What can hang from each mark
J389: J176
J366: J176 J662
J137: J279
J364: J279
J279: J137 J364
J74: J279
J662: J366
J260: J176
J176: J74 J260 J366 J389

Known rows, with every way that one mark hangs from another
J74[J279]: [ 3.55  0.41  0.58  0.78 -1.71  0.38 -0.47 -0.91 -4.37  1.73 -2.26 -0.27
  0.05  4.14 -1.14 -0.04 -0.98 -2.40  4.60  2.38 -1.06 -2.88 -0.65 -1.48
  1.83  0.17 -0.45  1.52 -3.06]
J176[J389]: [ 1.95 -1.17  1.74  1.82  2.49  0.60  1.80 -0.90  0.27  1.63  0.48  0.88
 -0.21  1.89 -1.26  0.27 -4.47 -1.28  5.07  0.27 -0.64  0.97 -0.79 -0.61
 -0.02 -0.22  1.60  0.69 -3.31]
J74[J279[J137 J364]]: [-0.35 -0.18  2.51 -0.35 -3.19  0.82 -1.01  0.12 -5.23  3.99 -3.02  1.31
  3.54  5.95 -0.78  0.23 -2.62 -2.58  2.10 -0.65 -0.14 -2.13  0.15 -1.72
 -0.35  0.69 -8.15  2.03 -2.70]
J389[J176[J366[J662]]]: [ 4.57 -1.73 -1.14 -0.55 -1.80  0.46 -1.15  3.00 -0.63 -0.52 -1.33 -1.76
  2.29  4.55  2.98 -3.89  2.63 -3.08  5.16  1.49 -0.75  1.31 -3.47 -0.15
 -1.68  0.85  2.98  2.01 -3.98]
J74[J279[J137]]: [ 2.59 -0.03  2.89  0.54 -2.87  1.19  0.38 -0.49 -5.15  1.99 -2.61 -1.02
  1.81  4.23 -0.86  0.09 -1.70 -2.41  3.55  0.38 -1.52 -2.81 -0.02 -1.68
  1.06  0.86 -4.89  3.34 -3.41]
J389[J176[J74[J279] J260 J366[J662]]]: [ 2.67 -2.94 -2.14  0.58 -0.32  0.05 -0.23  2.70 -3.06 -1.44  1.04 -3.71
  0.83  2.92  6.48 -3.88  2.09 -3.25  0.49 -1.29  0.36 -0.96  1.52 -0.07
 -1.19 -0.24 -1.64  2.07 -2.76]
J366[J176[J260] J662]: [ 1.45 -2.24  3.69 -2.31  0.79  0.09 -1.81  3.04 -2.78  0.50 -0.54 -0.60
  2.12  1.80 -0.99 -0.87 -1.26 -2.70  3.32  0.53 -0.20  2.76 -3.52 -1.09
 -1.78  0.09  2.03  0.44 -2.56]
J389[J176[J74 J260 J366[J662]]]: [ 1.28 -3.38 -1.86 -0.59  1.27  0.08  0.13  2.08 -0.60 -1.70  0.72 -2.50
  1.32  2.18  5.33 -4.40  1.18 -2.45  1.87 -1.53  2.04  2.40 -0.37  0.03
 -2.55 -0.51  1.05  2.16 -2.79]
J366[J176[J74 J260 J389] J662]: [-1.40 -4.11  3.76 -0.23  5.62  0.19  0.28  3.46 -0.32  0.13  2.11 -1.51
  1.24 -0.75  0.16  0.63 -3.22 -2.51  0.11 -1.91  2.17  2.22 -0.73  0.05
 -2.75 -0.55  0.97  0.51 -1.74]
J389[J176[J74[J279] J366[J662]]]: [ 3.42 -1.88 -1.90  0.72 -1.03  0.24 -0.92  3.28 -2.73 -0.61 -1.07 -3.53
  1.44  4.46  4.95 -2.82  3.62 -4.12  1.38  1.49  1.31 -2.71 -0.63 -0.51
 -0.62  0.04  0.91  2.33 -3.25]
J389[J176[J366]]: [ 3.87 -0.66  0.06  0.74 -1.20  0.56  0.15 -1.61 -0.80 -0.01 -0.77 -1.55
  1.43  4.77  3.00 -4.67  3.45 -1.84  5.79  0.83 -0.19  0.57 -2.28 -1.01
 -0.69 -0.07  1.38  3.71 -4.40]
J279[J137]: [ 1.19 -0.71  2.83 -0.67 -1.95  1.06  0.78 -0.38 -2.59  1.53 -2.93  0.23
  2.51  3.50 -1.84 -0.54 -2.64 -1.59  4.91  0.09  0.40  0.18 -2.13 -1.50
 -0.24  1.14 -2.48  3.39 -3.76]
J366[J176[J74[J279] J260 J389] J662]: [-0.16 -3.33  3.20  1.00  4.23  0.42 -0.37  3.80 -2.61  0.66  2.50 -2.68
  0.59  0.11  1.26  1.30 -2.88 -3.38 -0.76 -1.59  0.37 -1.06  1.66 -0.30
 -1.62 -0.90 -1.48  0.58 -1.81]
J260[J176[J366]]: [ 2.17 -0.78 -3.64  0.04 -0.34  1.12 -1.16 -0.88 -1.19  0.88  0.07 -0.48
  1.40  5.12 -0.93 -3.43 -3.14 -1.74  4.76  0.74  0.20  2.90 -1.68 -2.13
  0.08 -0.36  1.24  4.27 -4.50]
J260[J176[J74[J279] J366[J662] J389]]: [ 0.80 -2.74 -4.80  2.62  2.55  0.82 -0.50  4.81 -0.86  0.51  2.49 -2.72
  0.54  2.62  1.24 -0.73 -5.13 -3.46 -0.53 -0.87 -0.10 -0.10  1.43 -0.96
 -0.23 -0.58 -0.11  2.77 -3.79]
J364[J279[J137]]: [ 0.87 -0.91  3.07 -0.37 -2.79  1.23  0.05 -0.57 -2.94  0.66 -2.04 -0.84
  4.06  4.01 -0.93  0.46 -0.95 -2.36  4.93 -0.27 -1.79  3.08 -1.39 -2.00
 -0.44  0.62 -2.07  3.84 -2.85]
J662[J366[J176[J260]]]: [ 2.97 -1.66  5.74 -2.51  1.65 -0.23 -0.85  1.13 -3.54 -2.28 -0.06 -1.06
  1.56  1.11 -0.20 -0.87 -0.31 -2.45  4.11 -0.73  1.84  2.21 -3.33 -1.28
  1.98  1.21 -1.01  2.79 -3.85]
J366[J176[J74[J279[J137]] J260] J662]: [-1.19 -2.83  5.07 -1.22  0.17  0.76 -1.50  3.96 -5.46  0.34 -1.13 -3.29
  3.19  1.53  1.07  0.25 -1.03 -3.29 -1.27 -1.77  1.05 -1.84  0.17 -1.10
 -1.54  0.46 -5.04  3.80 -1.94]
J176[J74[J279[J364]] J366 J389]: [-1.16 -2.01 -0.41  3.43  1.36 -0.17  0.52  0.62 -1.40  2.34  1.41  0.24
  0.63  4.10  1.03 -1.29 -3.58 -3.33 -1.06 -3.14  2.43 -2.24  3.62 -0.33
 -1.04 -1.75 -4.14  0.03 -1.81]
J137[J279]: [ 3.42 -0.19  0.48 -0.22 -2.79  0.09 -2.11  0.26 -1.75  1.83 -1.68  0.31
  0.33  2.47 -0.97 -0.15 -1.37 -1.98  6.32  1.12  0.41  2.50 -2.63 -1.60
  0.55  0.36  1.24  4.84 -3.42]
J389[J176[J260 J366[J662]]]: [ 3.97 -2.51 -0.77 -0.67 -0.68  0.50 -0.01  2.21 -0.71 -1.15  0.86 -1.89
  1.64  3.12  4.88 -5.11  1.49 -2.25  3.78 -1.32 -1.50  3.21 -1.62  0.09
 -1.90  0.35  0.81  1.76 -3.43]

Rows
[ 0.38 -4.61 -0.75  2.29  3.40  0.01  2.29  3.89  1.05 -1.54  3.16 -1.08
 -0.21 -0.15  2.29 -2.89 -5.82 -2.25 -0.59 -4.36  1.40  3.23  2.08  0.97
 -2.04 -1.17  0.59 -0.33 -1.69]
J176[J74 J260 J366[J662] J389]
[-0.88 -2.93  0.67  1.71  5.11  0.22  2.58 -1.74  0.40  0.59  2.72  0.22
 -0.70 -0.49  0.75 -0.18 -5.16 -0.58  1.90 -3.01  2.19  1.61  2.15 -0.47
 -1.11 -1.44 -1.32  0.72 -2.33]
J176[J74 J260 J389]
[ 0.37 -2.06  5.45  0.62  4.30  0.73  0.89 -1.01 -0.97  1.58  3.48 -0.41
  1.11  0.57 -0.27 -0.60 -3.28 -1.44  3.24 -2.20 -1.28  2.08 -0.43 -0.92
 -1.49 -0.62 -1.18  1.52 -2.83]
J366[J176[J260 J389]]
[ 3.15 -1.71  0.21 -0.06  0.01  0.55  0.62 -2.53 -1.25 -0.64  1.77 -1.55
  1.14  3.81  5.18 -5.31  1.81 -0.99  4.96 -1.84 -1.11  2.58  0.29 -0.88
 -1.14 -0.30 -1.16  3.31 -3.87]
J389[J176[J260 J366]]
[ 1.97 -2.23  4.13 -0.19  2.85  0.41 -0.59  3.89 -0.44  1.30 -0.08 -0.70
  1.90  1.33 -2.32  1.16 -1.80 -3.39  3.43  1.29 -0.88  1.43 -3.90 -0.40
 -1.80  0.69  3.65  0.51 -3.01]
J366[J176[J389] J662]
[-0.82 -1.76  3.85 -0.37  1.68  0.31 -1.21 -1.58 -5.06  1.12  0.72 -2.45
  0.79  1.83  0.68 -0.43  0.24 -2.44  0.81 -0.21  2.06 -2.63  0.88 -1.80
 -0.31 -1.49 -2.75  2.39 -2.01]
J366[J176[J74[J279] J260]]
[ 0.31 -1.72 -3.86  3.56  3.04  1.28  0.72  0.04 -1.09  0.96  3.45 -2.75
  0.12  3.47  1.29 -1.44 -4.84 -2.60 -0.06 -1.49  0.28 -1.12  3.10 -1.52
  0.61 -1.24 -1.85  4.78 -4.18]
J260[J176[J74[J279] J366 J389]]
[ 0.07 -3.28  5.77 -0.67  6.33  0.01  1.01  1.39 -1.10 -2.64  3.31 -1.76
  0.60 -1.55  0.78  1.21 -2.52 -2.15  0.95 -3.01  3.67  1.22 -0.70 -0.58
  1.26  0.10 -1.61  3.09 -3.43]
J662[J366[J176[J74 J260 J389]]]
[-0.12 -0.20 -4.03 -0.17  1.45  1.13 -1.80 -1.20 -3.72  1.47 -1.00 -1.46
  0.53  3.69 -0.87  0.83 -2.25 -2.30  2.57  3.04  2.32 -2.09 -0.71 -2.84
  1.40 -0.62 -1.03  4.53 -3.79]
J260[J176[J74[J279]]]
[-0.72 -2.51 -3.72  2.16  4.40  1.04  0.86 -0.25  1.52  0.56  2.77 -1.29
  0.51  2.11  0.10 -1.99 -5.03 -1.63  1.62 -1.69  2.61  2.20  0.93 -1.52
 -0.88 -1.33  0.60  4.31 -3.85]
J260[J176[J74 J366 J389]]
[ 0.26 -2.35  4.94 -2.59  3.40 -0.47 -1.06  0.80 -2.89 -2.85 -0.05 -1.73
  1.38  0.13  0.17 -0.08 -0.26 -2.61  1.89 -0.84  5.60  1.15 -2.75 -1.26
  1.75  0.01 -0.65  3.42 -3.30]
J662[J366[J176[J74 J260]]]
[-0.15 -3.28 -4.85  1.39  3.93  0.77 -0.13  4.32  1.67 -0.14  2.01 -1.46
  1.13  1.60  0.10 -1.51 -5.44 -2.78  0.74 -1.01  2.08  2.90 -0.84 -0.52
 -1.71 -0.60  2.72  2.66 -4.05]
J260[J176[J74 J366[J662] J389]]
[ 2.19 -2.60 -4.12  1.32  2.00  1.13 -0.26  4.14  1.10  0.78  1.88 -0.92
  1.35  2.77 -0.24 -1.77 -5.78 -2.65  2.54 -0.93 -1.73  4.22 -1.50 -0.73
 -1.28  0.16  2.09  2.38 -4.46]
J260[J176[J366[J662] J389]]
[ 2.94 -3.11 -0.67 -0.20 -1.32 -0.01  0.03  3.30 -1.49 -1.33  0.13 -0.34
  0.60  2.46  0.88 -4.53 -3.41 -2.25  2.93 -2.01 -0.45  3.96 -0.48  0.28
 -1.51 -0.02  1.07 -0.38 -2.62]
J176[J260 J366[J662]]
[ 1.52 -0.21 -0.59  0.29  0.49  0.48 -0.38 -2.03 -3.63  1.02 -1.16 -2.33
  0.57  3.98  3.48 -0.18  3.95 -2.82  3.29  2.89  1.78 -4.43 -0.50 -1.66
  0.46 -0.16 -0.48  3.45 -3.70]
J389[J176[J74[J279]]]
[-1.73 -1.53 -3.48  0.71  5.32  1.33  0.29 -0.95  0.93  1.57  1.76 -0.24
  0.43  1.70 -1.15  1.49 -5.45 -1.22  2.80  0.52  2.25  1.44 -0.69 -1.87
 -0.50 -1.01  0.97  3.97 -4.04]
J260[J176[J74 J389]]
[ 1.81 -2.00 -0.94  1.43  0.65  0.48  0.56 -2.04 -3.25 -0.48  1.84 -3.66
  0.05  3.73  6.87 -4.68  2.41 -2.19  1.22 -2.00  1.12 -1.99  3.12 -0.95
 -0.33 -1.10 -3.61  3.81 -3.02]
J389[J176[J74[J279] J260 J366]]
[-1.96 -2.53  6.55  1.75  3.49  1.34  1.73  0.05 -3.86  1.91  2.94 -3.07
  1.91  0.38  1.42  0.72 -3.03 -1.69 -1.41 -4.51 -0.20 -2.37  3.30 -1.07
 -1.06 -0.39 -7.94  4.70 -2.55]
J366[J176[J74[J279[J137]] J260 J389]]
[ 2.44 -2.91 -1.03  3.63  1.16 -0.05  0.87  4.77 -1.09 -0.57  1.06 -2.09
 -0.46  1.95  1.40 -1.05 -3.41 -3.74 -0.44 -1.33  0.86 -1.75  2.03  0.55
 -0.42 -0.70  0.57  0.28 -2.13]
J176[J74[J279] J366[J662] J389]
[-1.04 -1.81  4.64  0.85  4.98  0.22  0.59 -0.84  0.23  1.45  0.83 -0.83
  1.00  1.15 -1.77  1.22 -0.96 -2.44  1.81  0.27  3.28 -0.47 -1.51 -1.17
 -1.53 -1.07  1.50  2.36 -3.06]
J366[J176[J74 J389]]
[ 1.89 -3.93 -1.20  3.42  2.24  0.14  1.42  4.33 -1.62 -0.98  3.44 -2.36
 -0.95  0.62  3.36 -2.24 -5.05 -2.82 -1.56 -4.18  0.35 -0.16  4.61  0.83
 -0.93 -1.15 -1.82 -0.13 -1.72]
J176[J74[J279] J260 J366[J662] J389]
[-4.63 -1.48 -1.88  0.16  3.07  1.49 -0.96  0.65 -2.63  4.64  1.15  0.19
  3.47  4.14 -0.15  2.66 -6.49 -2.14 -1.40 -2.56  0.95 -1.42  2.05 -1.92
 -1.34 -0.13 -9.13  5.12 -3.62]
J260[J176[J74[J279[J137 J364]] J389]]
[ 1.80 -1.76  5.24  0.74  4.25  0.13  0.32  2.23 -3.21 -1.45  1.22 -2.83
  0.44  0.82  0.19  2.90 -0.35 -3.84  0.53 -0.02  3.09 -3.73 -0.63 -0.94
  3.22  0.38 -1.63  3.50 -4.04]
J662[J366[J176[J74[J279] J389]]]
[ 0.91 -1.64  2.59 -1.22  0.38  0.00 -2.90  3.71 -4.47  0.47 -2.64 -2.25
  1.50  2.73 -1.20  1.08  1.33 -4.59  0.99  3.16  2.65 -3.16 -2.90 -1.34
 -0.40 -0.33  2.26  1.40 -2.11]
J366[J176[J74[J279]] J662]
[ 0.38 -0.68  1.59 -0.12 -0.32  1.29  0.14 -1.26 -4.35  1.40 -2.33 -3.18
  2.49  4.01  3.67 -0.11  3.43 -2.50  1.96  0.84  0.99 -4.89  0.01 -1.65
  0.00  0.64 -5.26  6.22 -3.99]
J389[J176[J74[J279[J137]]]]
[ 1.38 -1.42  4.61 -2.46  2.41 -0.19 -1.39  1.23 -2.55 -2.64 -2.16 -1.52
  1.67  1.14 -1.84  1.18  1.20 -3.25  3.04  2.10  6.24 -0.44 -4.59 -1.58
  2.54  0.45  1.89  3.79 -3.81]
J662[J366[J176[J74]]]
[ 1.58 -1.87 -2.91  2.34  2.69  1.46  0.97 -0.34  0.77  1.25  2.85 -0.54
  0.92  3.35 -0.32 -2.35 -5.62 -1.42  3.60 -1.31 -1.34  3.42 -0.20 -1.44
 -0.46 -0.50  0.19  3.60 -4.61]
J260[J176[J366 J389]]
[-0.23 -3.18  2.48  3.98  1.68  1.08  3.47  0.64 -2.74  0.34  3.38 -3.02
  0.64  1.24  3.41 -2.98 -5.47 -1.58 -1.87 -6.99 -0.26 -1.17  6.41 -0.27
 -0.94 -0.86 -8.63  3.96 -2.40]
J176[J74[J279[J137]] J260 J366 J389]
[ 1.50 -2.62  5.19  0.87  5.02 -0.15  0.85  1.81 -3.37 -2.13  3.50 -3.09
  0.04 -0.45  2.06  1.74 -1.71 -2.91 -0.42 -2.97  2.27 -2.13  1.26 -0.69
  2.21  0.05 -4.55  3.15 -3.50]
J662[J366[J176[J74[J279] J260 J389]]]
[-3.20 -2.29 -0.30  1.40  3.68  0.04  0.68 -0.58 -2.27  2.76  2.77  1.14
  0.16  1.87  1.71  0.78 -5.81 -1.85 -0.78 -3.87  1.57 -1.53  4.16 -0.45
 -1.28 -1.54 -6.47 -0.65 -1.12]
J176[J74[J279[J364]] J260 J389]
[-0.25 -3.49  0.08  3.52  3.94  0.21  2.90 -0.87  0.94 -0.80  3.83 -1.12
 -0.94  0.14  2.04 -3.24 -4.95 -1.03  0.50 -5.08  2.20  2.14  3.80  0.28
 -1.28 -1.76 -1.81  1.05 -2.29]
J176[J74 J260 J366 J389]
[ 2.52 -1.84 -4.48 -0.75 -0.69  0.83 -2.06  3.77 -1.06  0.32 -0.97 -0.73
  2.27  4.45 -0.80 -3.00 -3.43 -3.00  3.69  1.42  0.13  4.05 -3.57 -1.44
 -0.65  0.47  3.19  2.61 -4.20]
J260[J176[J366[J662]]]
[ 2.74 -2.11 -1.81  1.72 -1.93 -0.15 -0.83  4.58 -3.06 -0.86 -1.89 -2.32
  0.27  3.53  0.80 -2.43 -1.06 -4.28  0.32  0.71  2.51 -2.15 -0.05 -0.21
  0.15 -0.66  1.29  0.43 -2.10]
J176[J74[J279] J366[J662]]
[-0.50 -2.93  3.31 -0.03  4.45  0.08 -0.59  3.97  0.16  0.58  0.07 -1.28
  1.38  0.55 -1.58  1.82 -1.63 -3.44  1.24  0.89  3.03  0.21 -2.83 -0.76
 -2.10 -0.40  3.60  0.83 -2.58]
J366[J176[J74 J389] J662]
[ 1.06 -1.56  1.82  2.45 -2.15  0.66  1.06  0.52 -4.16  0.37 -1.91 -3.05
  1.63  3.94  1.03 -2.86 -1.38 -2.96  0.17 -2.13  2.17 -3.39  2.18 -1.20
  0.18 -0.47 -5.01  4.06 -2.74]
J176[J74[J279[J137]] J366]
[ 1.43 -1.89  4.54 -1.11  2.10 -0.32 -1.21  1.23 -5.57 -2.42  0.34 -3.01
  0.75  0.98  1.39  0.58  0.42 -3.07  0.82 -0.60  3.54 -2.06 -0.83 -1.46
  3.55  0.27 -3.54  3.40 -3.22]
J662[J366[J176[J74[J279] J260]]]
[-0.20 -1.76 -0.51 -1.00  2.73  0.40  0.26 -2.92 -1.18  0.03  0.41 -1.08
  0.62  1.87  4.04 -1.98  1.82 -0.95  3.67 -0.20  2.48  0.54 -0.42 -1.25
 -1.31 -0.77 -0.47  3.40 -3.07]
J389[J176[J74 J260]]
[ 2.41 -2.91  1.32  3.00  2.47  0.44  2.88 -0.78  0.29 -0.14  3.86 -0.19
 -0.47  1.43  1.59 -4.02 -5.69 -0.88  2.87 -4.87 -1.35  3.44  2.86  0.17
 -1.01 -0.84 -1.44  0.29 -2.93]
J176[J260 J366 J389]
